Each row was made from one small tree. Brackets hold a mark, then the marks that hang from it, in alphabetical order. Every link used is in the known rows. Write each row's tree.
In the rows, zero is written as 128.
Known rows:
[U L]: [100 150 144 147 114 156 124 117 129 156 135 116 150 101 117 118 110 139
 132 109 127 134 119 116 135 148 137 112 142 126 143 118 136 124 118 132]
[H [U [L [Z M]]]]: [123 153 107 145  82 163 145 140 188 130 152 106 173  72 118 104 102 140
 143 123 109 141 105 102  96 174 152 162 177 104 192 138 135 118  80 136]
[W T Y]: [142 124 100 107 131 126  98 126 144 115 111 126 152 148 197  94 121 149
 127 126 132 156 109 175 125 107 115 120 137 119 142 126 140 134 131 123]
[C A [Y F]]: [168 146 104 134 135 122  97 161 116 148 119 130 143 124 153 156 153 149
  97  72 181  98 184 124 152 145 135 160 101 158  98 137 104 133 108 137]
[W A T [Y F]]: [132 134 104  92 129 101  96 155 139 110  86 140 153 158 233 118 158 175
 106 114 139 147 123 181 124 110 113 119 121 157 124 126 152 187 135 139]
[H U]: [147 134 120 123  91 136 128 120 158 112 153 125 136 133 116  98 126 105
 124 150 133 150 129 127 104 143 137 151 138 126 138 138 112 123  91 130]
[Z M]: [128 138 104 141 123 143 139 132 146 117 142 144 144  85 143 133 132 155
 144 123 134 123 117 130 129 148 154 143 153 139 163 133 121 123 117 125]
[B [G E] [U H L]]: [123 117 136 130 100 186  75 120 109 153 158 107 143  47 107 152  48 103
  93  89 105 148  60  85 110 100 161  92 203 133 121 132  93 130 120 101]
[H [L [Z [M F]]] U]: [156 130  60 129 111 145 108 159 175 102 140 100 113  66  98  59 118 166
 118 160  84 110 151 106  91 153 146 194 163  99 166 151  87  96  62 142]
[W [T A] Y]: [144 139 100 105 134 103  86 106 131 133  99 122 138 174 174  77 132 155
 121 117 142 180 114 185 149 127 127 152 134 129 163 129 131 160 123  97]
[E [B G [U H L]]]: [105 132 126 142 114 168  99 105 104 142 154 137 154  38  64 172  88 121
 125  96 123 138  85  97 109 109 130 120 174 143 120  99  98 118 125 121]
[Z [B U] H M]: [126 148  85 144 111 181 114  94 161  52 145 183 159  51 151 133  93 122
 161 112 120  93 113 138 112 157 177 118 186 131 142 146 128  83 118  94]
[Z H]: [114 139 126 139 121 143 120 119 147  85 131 131 141  96 116 117 118 125
 146 120 121 106 146 116 121 145 152 110 140 131 135 157 121 126 113 121]
[C [Y [W A]]]: [179 118 127  93 105 113  77 142 115 122 110 141 135 153 182 155 159 138
 102 104 177 146 147 131 120 163 123 132  96 148  97 163 171 161 155 131]
[B [G E] [U H]]: [151  97 121 113 115 157  82 129 110 128 154 118 123  75 117 163  71  90
  87 103 109 141  73 102 106  79 153 107 192 132 105 141  82 131 129  96]
[E [B U]]: [136 108 108 122 126 120 128  98 119 116 146 135 141 119 120 163 148 103
 148 138 124 122 129 139 119 113 104 136 150 133 112  90 127 117 135 129]
[U H [L [Z B M]]]: [106 170 119 167 116 166 143 160 178 123 151 139 125  46 106 125  99 164
 128  67 147  95  84 121 113 140 186 122 192 125 189 134 147 117 130 120]
[G [E [B [U H]]]]: [156  97 109 129 111 117 110 124 129 119 188 110 100  95 113 157 144 101
 109 105 143 110 104 139  99  79 147 111 199 151 132 108 105 152 124 113]
[S [M F]]: [107 115 119  97 136 132  93 163 132 108 111 119 146  64 101 116 131 138
 142 156 112 108 168 147 125 107 131 159 129 130 118 148  76 100 126 138]
[L U]: [124 110 110 102 123  97 108 130 126 116 123 134 127 123 116 142 116 127
 138 108 134 124 149 122 135 138 136 142 158 120 138 122 128 164 101 140]
[H [L [Z [B G] M]] U]: [162 154  56 138  99 170 130 117 191 101 119 149 119  59 106  69  60 110
 120 136  94 123  77  98  78 165 116 188 183 108 161 166 115 100  93 126]
[C [A T] [Y F W]]: [190 167 104 158 134 124  67 170 113 152 152 118 166 104 198 173 183 170
  68  64 187  80 157 158 171 142 113 163  97 168  95 180 131 120 172 130]
[G [E [B [U [H L]]]]]: [157 106  89 147 129 122  89 100 138 121 191  97  75  84  95 113 123 106
  93 103 121 104 119 125  91  89 142 119 202 149 135 100  96 153  97 112]
[G [E [B U]]]: [158  98 102 117 106 122 118  93 118 115 160 118 116 119 140 145 146  81
 124 138 123 114 107 142 111 103 108 118 194 136 123 104 122 145 131 124]
[L [U H] [Z B [M F]]]: [125 112  76 117 123 117 113 206 157  75 129 155  83  52  94 142 116 184
 127  84 152  78 130 139 115 116 188 157 211 112 164 146 104 142 116 134]
[B G [U H [L Z]]]: [110 119 136 123 127 171 100 150 118 152 119  98 167  46  77 177  44 119
 116  87  79 138  70  74 109 104 135 111 171 102 117 123 114 107 127 112]
[C A [Y F W]]: [190 157 124 136 130 120  74 178 111 143 131 116 159 121 173 188 152 169
  76  73 195 107 177 137 145 153 122 155  92 174 102 140 120 119 135 143]
[L Z]: [132 117 125 115 135 115 142 155 145 130 104 101 129 134 121 141 122 122
 132 120 104 118 116 119 119 120 105 133 138  99 137 131 142 130 137 142]
[Z B]: [131 141 124 138 116 136 130 115 137 112 124 160 106 133 138 118 122 113
 123 118 147 111 108 151 127 133 127 122 143 128 127 137 147 114 148 120]
[Y F W]: [131 161 151 126 120 121 113 188 118 115 130 105 152 111 160 177 133 166
  97 110 144 114 139 153 120 125 106 119 117 170 122 128 128 117 151 149]
[Z [B [G E] [U H]] M]: [155 125  86 132 105 182 101 125 139  99 162 170 116  42 137 145  64 109
 100  94 131 119  38 124 104 106 175 113 228 145 138 152  92 112 137  86]
[B [G E] [U [L [Z M]]]]: [134 113 101 122  97 190 114 125 129 146 127  99 174  39 146 156  51 100
 124 107  71 142  42  80 110 134 134 118 227  96 154 134 123 118 121 117]
[S F M]: [ 99 142 133 127 142 141 115 128 154 131 132 126 191  61 101 116  99 103
 155 159  91 118 180 140 135  86 132 155 134 150 141 143 119 100 104 151]
[E [B G [U H [L Z]]]]: [118 118 125 128 122 155 114 134 128 144 131 109 154  41  56 179  86 114
 132  93 105 130  76  88 100 106 113 122 185 117 126 102 117 123 135 132]
[H [L Z] U]: [160 130  97 132 118 127 116 135 181 125 138  82 117 121  98  68 104 103
 116 144  85 132 135 100  85 147 109 168 145  98 149 136 123 124  69 139]
[E [B G U]]: [139 107 103 111 125 142 121  94  98 120 120 149 151  91 106 167 112  88
 139 143 108 136  89 121 111 112  86 142 154 130  96 108 107 113 142 131]
[W [A T] [Y F]]: [147 147 111 136 149  88 123 155 141 115 118 145 158 126 239 128 199 182
  96 120 136 110 105 149 173 118 120 143 126 157 120 145 153 195 171 117]

Write each row's tree:
[139 165 130 132 119 104  99 166 128 120 136 131 149 120 211 165 188 170
  80 104 139 100 115 161 136 124 100 131 105 168 108 167 161 169 198 132]
[Y F [W [A T]]]
[161 101 112 107 115 157  99 144 133 110 126 126 100  84 122 159  57  70
  88  95 106 120  35 112  93  74 130  99 219 108 110 147 119 127 153 102]
[L [Z [B [G E] [U H]]]]
[169 156  85 164 140 113  91 153 119 164 143 134 155 109 180 147 183 148
  84  68 169  71 166 149 176 137 130 174 103 149  91 170 115 136 150 122]
[C [A T] [Y F]]
[142 147  86 141  90 150 144 144 210  61 151 118 163  68 116  95 110 127
 165 133 103 114 131 101  87 171 167 160 178 108 180 177 121 122  73 130]
[L [Z [H U] M]]
[139 112 117 131 135 117 117 124 129 116 176 135 124  90  87 168 143 129
 130 105 146 113 120 137 107  95 140 127 154 151 118  94 103 123 129 120]
[E [B [U H]]]
[121 121 127 148  96 144 105 105 128 138 192 100 123  69 103 147 124 109
 107  89 143 122  97 127 108  98 159  96 210 150 146  97 115 150 113 118]
[G [E [B [U H L]]]]
[138 150  72 132  81 170 128 156 189  33 137 154 130  55 109  82 120 139
 145 146 123  85 138 139  91 161 171 157 197 104 162 192 104  90  94 129]
[L [Z B [H U] [M F]]]
[159 140 134  97 103 100  77 182 113 125 101 138 146 139 194 180 168 157
  85  95 178 131 163 146 125 156 116 134  96 175  92 150 158 165 146 146]
[C [Y F [W A]]]
[140 109  91 113 149  92 101 142 155 122 104  94 104 119  92 114  91 130
 128 101  90 111 157  97 112 140 113 150 173  95 147 115 136 168  81 149]
[H [L U Z]]
[149 139 107  88  94 112  52 166 121 124  95 140 144 160 218 147 153 149
  83  82 174 135 165 197 104 142  95 125  92 160  87 166 170 153 154 161]
[C [Y F [W A T]]]
[138 115 101 130 151 163  66 118 121 135 140 125 122  53  81 133  47 127
  98 104  82 138 103  84 100 110 143 133 147 127  98 122  74 102 105  97]
[B G [U [H L]]]
[115 131  86 138 132 121  78 110 159  82 129 121 123  79  93  89  88 131
 143  94 105  99 181  95 112 164 156 134 174 127 149 143 115 159  57 131]
[Z [H [L U]]]
[153  94 111 103 109 159  91 103  98 129 123 117 140  96 151 153  75  65
 101 133  90 153  68 106 115 102 113 112 186 122  97 138 105 123 132 107]
[B [G E] U]
[152 158  78 137  79 185 142 127 197  49 120 166 154  44 106  91  71  93
 151 134 103 111  82 104  82 172 146 154 199 108 164 199 117 101 101 119]
[L [Z [B G] [H U] M]]
[129 155 108 109 140  95  91 141 129 127  87 121 150 156 189 100 143 174
 107 106 148 159 134 192 155 122 117 154 135 155 150 121 119 160 121 112]
[W [T A] [Y F]]
[129 173 125 111 113 107  69 152 115 131 111 101 142 152 162 136 137 161
  92  93 151 142 141 207 120 125 100 142 107 162 135 139 128 133 145 127]
[Y F [W [T A]]]
[115 156  55 158 122 149  97  95 186  50 139 168 116  45 111  75  88 148
 153  86 125  78 156 117 111 185 183 146 210 134 185 160 122 139  64 118]
[Z B [H [L U]] M]
[114 143  55 150 132 133  94 112 180  70 143 136 135  40 100  88  94 160
 160  91 108  97 175  96 116 185 188 155 193 134 182 155 107 152  45 124]
[Z [H [L U]] M]
[143 115  85 141 147 143  88 101 119 124 156 133 113  50  59 138  88 119
 108 113 104 123 107  99  92 101 115 148 161 148 109 102  80 118 107 118]
[E [B G [U [H L]]]]
[122 170  92 159 113 174 141 107 176  60 137 185 134  64 138 106 117 144
 157 112 146  87 122 140 120 166 179 122 178 139 169 168 133 108 120 109]
[Z B H M]
[124 116 114 140  91 145 114  80 118 140 166 101 133  94 130 140 130  88
 126 119 126 129 101 130 118 121 117 106 201 137 138  96 133 143 115 128]
[G [E [B [U L]]]]
[108 154 103 151 110 214  95 115 135 119 152 175 154   4 109 155  47 147
 123  78 127 132  57 112 116 137 186 118 197 140 144 128 104  85 133  89]
[Z [B G [U H L]] M]
[143 143  99 145 141 134 124 123 167 119 103 123  83 122 115  84  96 113
 112 113 105  90 117 128 109 137  98 133 157 102 138 128 156 115 125 125]
[H [L [Z B]]]
[140 106 109 119 124 138 108 123 109 124 146 146 136  66  76 176 110 112
 124 113 125 127  88 116 105  92 122 135 160 143 103 111  89 122 136 117]
[E [B G [U H]]]
[141 141  82 155 156 137 126 167 185 124 155 102 101  56  88 103 102 175
 120  91  99 101 121  97  98 128 169 152 162 123 180 131 111 131  95 125]
[U [H [L [Z M]]]]
[186 136  83 161 139 128  88 113 119 166 152 137 140 124 164 127 170 128
 102  78 166  91 147 135 175 141 135 172 107 124 103 178 132 130 149 102]
[C [A T] Y]
[151 148 135 120 112 111  82 194 113 125 120 114 158 115 169 174 148 153
  90 100 180 119 171 155 140 147 114 135 107 174  97 148 135 114 147 154]
[C [Y F W]]
[179 132 112 126 106 104  70 135 121 137 130 145 146 142 207 144 188 140
  91 100 161 115 131 154 148 157 114 142 100 140  90 199 183 165 194 119]
[C [Y [W [A T]]]]
[161 142  71 141 112 142 129 137 205 113 154  97 133  80 111  68 101 136
 131 138  85 124 129 103  85 164 138 184 165 107 183 141 116 116  61 129]
[H [L [Z M]] U]
[124 139 115 134 117 166 100  91 142  65 132 165 146  90 136 136  90  96
 147 116 119  97 123 138 114 141 156  96 165 124 106 140 132  94 131  93]
[Z [B U] H]
[125 137  95 146 126 144 152 153 183  74 127 123 153  62 122 127 113 145
 169 117  99  91 128 107 108 155 159 135 172 110 169 166 134 124 108 127]
[L [Z H M]]
[127 104 136 117 108 172  88 146 120 155 136  77 145  48 103 165  42  91
  95  82  83 138  50  78  98  92 142  92 213 106 126 135 110 135 130 110]
[B [G E] [U H [L Z]]]
[119 169  83 153 112 190 133 107 155  61 113 195 142  39 125 114  83 125
 152 116 125 101  92 118 115 162 157 130 183 140 149 187 114 101 132 106]
[Z [B G] H M]
[153 150  79 150  70 184  86  70 181  67 147 134  98  70 114  29  57  57
  92 131 108 113  94 101  75 157 138 126 212 129 141 199  94 129  75 107]
[Z [B [G E]] [H L U]]
[135 155  92 152  86 167 134 113 197  59 173 145 165  62 122  91 121 131
 156 139 127 121 141 116  98 177 187 159 168 137 178 175  99 114  65 118]
[Z [H U] M]
[204 135 119 125 128 133  64 141 113 144 136 118 147 132 154 174 138 149
  93  80 188 126 159 126 136 158 126 156  93 147 112 154 134 117 139 121]
[C A [Y W]]
